Each row was made from one small tree. The marks that hang from a mark follow it in brackets, in alphabetical order. Every link used is in the known rows. Write each row's tree.
Known rows:
legov(padum(bezuz(rone))): [ 1.13  1.56  1.56 -1.78 -0.20  1.44 -0.31 -2.27 -2.02 -0.11  1.40  1.27
  2.29 -3.40 -1.84  1.14  1.02  0.76 -1.97 -0.89]
padum(bezuz legov(rone) tegud): [ 2.23 -3.83 -3.28  0.59  0.77  1.45 -0.47 -3.42 -1.94 -0.53 -1.08  2.69
 -2.62 -1.88 -2.69  5.07  6.61 -0.89  5.28  2.31]
bezuz(padum(legov tegud) rone(rifuza)): [-3.09 -1.38 -2.79 -5.79 -1.92 -0.45  3.30 -1.09 -0.98 -4.30  0.60 -2.13
  1.33 -0.42 -2.47 -0.78  1.40 -3.51  0.86  5.46]
rone(legov rifuza): [-1.84  2.10  2.55  2.91  1.78 -2.12 -1.68  4.49  1.66  1.50 -0.46 -2.09
 -0.02  5.00  3.12 -1.77 -3.35  1.49 -0.14 -1.82]
bezuz(padum(legov) rone): [-0.81 -0.62 -0.98 -6.05 -0.37 -4.22  5.65 -2.55 -1.27 -3.82 -0.16 -0.67
  3.37  0.12 -4.33  0.25  1.03 -4.60 -2.58  1.40]
bezuz(padum rone): [ 0.37  0.02  1.48 -4.75 -0.17 -5.15  3.18 -2.34 -1.44 -1.58 -0.60 -2.00
  2.66 -0.68 -3.46 -1.08 -2.06 -4.93 -4.54 -0.60]
legov(padum(tegud) rone(rifuza)): [ 0.14  0.18  0.86  3.28  0.11  6.36 -4.63  0.87  2.31  4.85  0.65  1.39
 -4.20 -2.43  3.89 -2.26 -1.87  4.97  1.76  0.35]
legov(padum(bezuz) rone(rifuza)): [ 1.30  1.34  1.34  2.04  0.91  6.64 -6.83  0.04  3.98  1.61  1.85  1.25
 -3.68 -2.31  3.49 -2.00  1.69  4.04  0.71  0.11]
bezuz(padum rone(legov rifuza)): [-3.21  1.56 -0.59 -4.69 -1.51 -1.85  1.59  3.85  1.50 -3.66  0.88 -2.51
  2.32  2.12 -0.19 -5.04 -2.20 -2.58 -1.97  1.73]
padum(legov): [ 0.71 -0.56  1.95  1.39  2.91 -4.79  2.71 -2.59 -1.26  1.40 -1.42  0.13
  0.97  2.71 -1.24  4.16  0.15 -0.64 -1.10 -2.32]
pemip(rone): [ 3.48 -1.46  2.65  3.63  0.67 -5.64 -0.96 -2.40 -0.07  5.97  0.65 -1.09
 -1.45  1.50 -1.62  1.15 -4.49 -2.08 -4.61 -7.48]
legov(padum): [ 1.55  1.53  4.05  3.13  1.87 -1.10 -0.20 -1.61 -0.80  3.97 -0.48  0.85
  0.71 -0.74  0.86  1.58 -3.17  3.42 -4.06 -4.23]
rone(legov(padum) rifuza): [-2.29  3.16  2.26  3.10  0.66  2.08 -2.09  4.97  2.49  1.32  1.15  0.13
  0.30  2.73  4.39 -2.61 -3.37  5.70 -1.12 -1.71]
padum(legov tegud): [ 0.38 -2.52 -0.28  1.76  1.56 -3.36  3.45 -3.11 -3.72  1.59 -2.09  0.38
  0.32  0.90 -2.14  5.75  1.04 -0.35  1.81 -0.01]
rifuza(rone(legov)): [-0.32  2.82  1.87  1.56  1.54 -7.61  2.34  4.59 -1.84  2.02 -1.75 -0.67
  3.25  5.43  0.08 -1.29  0.07 -3.77 -0.69 -4.76]
rifuza(rone(legov(padum(tegud)))): [-0.81  2.40  0.21  1.84 -0.51 -2.61  2.39  4.47 -2.89  2.31 -0.90  1.33
  2.98  2.04  0.54 -0.98  0.83  0.19  0.68 -2.82]
pemip(rone(legov(padum(tegud)) rifuza)): [-0.47 -0.20 -0.92  3.99 -2.63  2.68 -2.66  3.60  1.54  4.01  2.91  0.67
 -2.17  1.01  2.28 -2.52 -4.07  4.34 -0.73 -2.94]
tegud(padum(bezuz legov(rone(rifuza)))): [ 1.94 -0.52 -2.09 -0.22 -0.13  3.19  0.71 -3.32  2.98 -4.37 -1.95 -0.08
 -1.00 -2.79  1.83  0.72  2.21 -1.59  1.12  2.76]
tegud(padum(bezuz legov(rone))): [ 3.54 -1.43 -1.92 -0.26  0.08  0.89  2.91 -5.02  0.98 -3.72 -2.97  1.83
  0.04 -3.61 -0.28  2.72  2.61 -2.35  0.36  1.01]
bezuz(padum): [ 2.18 -0.80  2.77  0.27  1.69 -6.45  1.06 -2.97 -0.87 -0.29 -2.21 -2.44
  0.47  0.58 -1.59  1.15 -1.67 -2.46 -5.20 -2.42]

Which tree is each row?
[ 0.52  1.98  2.76  3.09  1.30  5.10 -5.06  1.44  4.72  4.47  1.38  1.08
 -3.61 -0.67  4.55 -3.60 -2.71  4.64 -0.80 -1.75]  legov(padum rone(rifuza))
[ 1.50 -2.00 -0.76 -1.01  1.34 -2.79  1.72 -2.31  1.84 -1.63 -1.38  1.11
 -1.33  0.67 -1.47  0.64  1.76 -1.71 -1.31 -0.29]  bezuz(padum(legov(rone)))
[-0.10  0.26  0.91  3.55 -0.65 -2.30 -2.67  3.71  2.74  3.60  2.18 -1.44
 -1.98  4.36  1.84 -2.75 -4.67  0.21 -2.11 -5.02]  pemip(rone(legov rifuza))
[-0.52 -0.06  0.66  1.35  2.47  0.90 -1.50  0.52  3.56  1.81 -0.01  0.37
 -2.64  2.75  1.95 -0.42  0.37  0.43  1.92 -0.04]  padum(legov(rone(rifuza)))
[ 0.32 -2.77 -3.23  0.68  0.40  3.90 -2.95 -1.61  0.29 -1.08 -0.01  0.73
 -3.79 -1.04 -0.29  2.88  6.30 -0.10  6.10  4.21]  padum(bezuz legov(rone(rifuza)) tegud)
[-3.66  3.77  1.16 -1.98 -1.06  2.69  0.30  5.05  1.43  0.37  2.52  0.28
  2.56  1.25  2.17 -4.74 -3.68  2.59 -0.54 -0.02]  bezuz(rone(legov(padum) rifuza))
[ 1.40 -3.03 -1.89  0.75  0.84 -1.63  1.33 -4.45 -4.88 -1.63 -1.70  0.65
  0.11 -0.99 -3.56  7.44  5.92 -1.19  3.37  1.91]  padum(bezuz legov tegud)
[-1.97 -1.42 -3.09 -3.78 -1.18  1.86  0.77 -2.23 -2.95 -3.56  0.98 -1.03
  0.90 -1.25 -3.08  3.04  5.55 -2.64  4.87  5.60]  padum(bezuz(rone(rifuza)) legov tegud)
[-0.03  1.59 -1.25 -3.02 -2.17  0.76  2.56 -0.24  0.19 -5.25 -1.19 -1.92
  3.28 -2.36  0.54 -1.62 -1.26 -3.21 -0.63  2.20]  tegud(padum(bezuz(rone(legov rifuza))))
[-0.96  0.40 -0.45 -4.74 -1.15 -4.49  4.30  1.91 -1.10 -3.05 -0.24 -0.25
  3.63  1.21 -2.77 -2.50 -2.01 -3.45 -2.82 -0.18]  bezuz(padum rone(legov))
[ 2.23 -1.02  0.69  3.36  0.45  3.56 -1.76 -0.95 -0.10  5.40 -0.39  3.34
 -2.68 -3.35  1.20  0.28 -1.55  3.94  0.67 -1.72]  legov(padum(tegud) rone)
[-3.26 -0.24 -2.40 -4.48 -2.79 -0.73  2.06  3.22 -0.92 -3.43  0.35 -2.22
  1.72  0.68 -1.03 -3.76 -1.46 -2.36  0.56  3.93]  bezuz(padum(tegud) rone(legov rifuza))
[-2.51  1.56  0.50  3.33 -0.61  3.38 -1.71  4.37  0.38  1.69  0.49  0.18
 -0.31  1.29  3.62 -1.42 -2.70  5.92  1.21  0.33]  rone(legov(padum(tegud)) rifuza)
[ 1.11 -0.14 -0.60  0.56  0.42  1.60  2.45 -2.13  3.71 -1.48 -2.53 -0.09
 -0.91 -1.13  3.06 -0.87 -2.13 -0.93 -0.25  0.81]  tegud(padum(legov(rone(rifuza))))
[ 1.13 -0.47 -0.63  2.43 -0.49  7.85 -6.39 -0.41  1.79  1.76  1.32  1.36
 -4.30 -4.02  2.65 -0.74  2.67  4.06  2.98  2.26]  legov(padum(bezuz tegud) rone(rifuza))
[ 0.16 -1.90 -0.56 -4.44 -1.57 -4.08  3.85 -2.67 -3.80 -1.34 -1.07 -1.81
  2.10 -2.32 -4.46  0.15 -1.11 -4.77 -2.06  1.45]  bezuz(padum(tegud) rone)
[-2.04 -0.34 -2.21 -2.34 -1.88  1.33 -0.83  1.86 -2.86 -2.31  0.79 -1.35
  1.07 -0.38 -1.52  0.11  2.21 -1.76  4.02  3.92]  padum(bezuz(rone(legov rifuza)) tegud)
[-0.50  2.59  1.51 -1.89 -0.43  3.63 -2.75 -0.95 -0.15 -0.70  2.39 -0.44
  1.17 -2.64  0.23 -0.99  0.76  1.48 -1.32  0.85]  legov(padum(bezuz(rone(rifuza))))
[-1.59  1.00 -0.78  2.55 -1.18  4.67 -3.20  3.27 -0.15 -0.92  0.97  0.53
 -0.61 -0.26  2.46  0.05  1.44  5.28  2.56  1.95]  rone(legov(padum(bezuz tegud)) rifuza)
[ 2.38 -1.70 -1.04  0.41  2.19  0.04 -0.97 -2.79  0.58 -0.86 -0.33  2.41
 -1.77 -0.03 -1.60  3.52  5.57 -1.24  2.62  0.09]  padum(bezuz legov(rone))
[-0.32  1.29  0.74  3.78 -1.67  1.58 -3.08  3.93  3.47  3.88  3.51  0.54
 -1.55  2.22  2.90 -3.53 -4.70  4.23 -2.80 -4.54]  pemip(rone(legov(padum) rifuza))
[ 0.64 -3.26 -1.34 -0.76  0.34 -4.29  3.98 -3.64 -2.88 -2.22 -2.49 -0.57
  0.47 -0.29 -3.15  4.17  1.96 -1.79 -0.72  1.53]  bezuz(padum(legov tegud))
[-0.01  0.73 -0.06 -2.64 -0.09 -2.39  1.18  0.72 -2.54 -2.00  0.30  0.30
  2.83  0.40 -2.84  0.86  1.58 -2.78  0.46 -0.40]  padum(bezuz(rone(legov)))
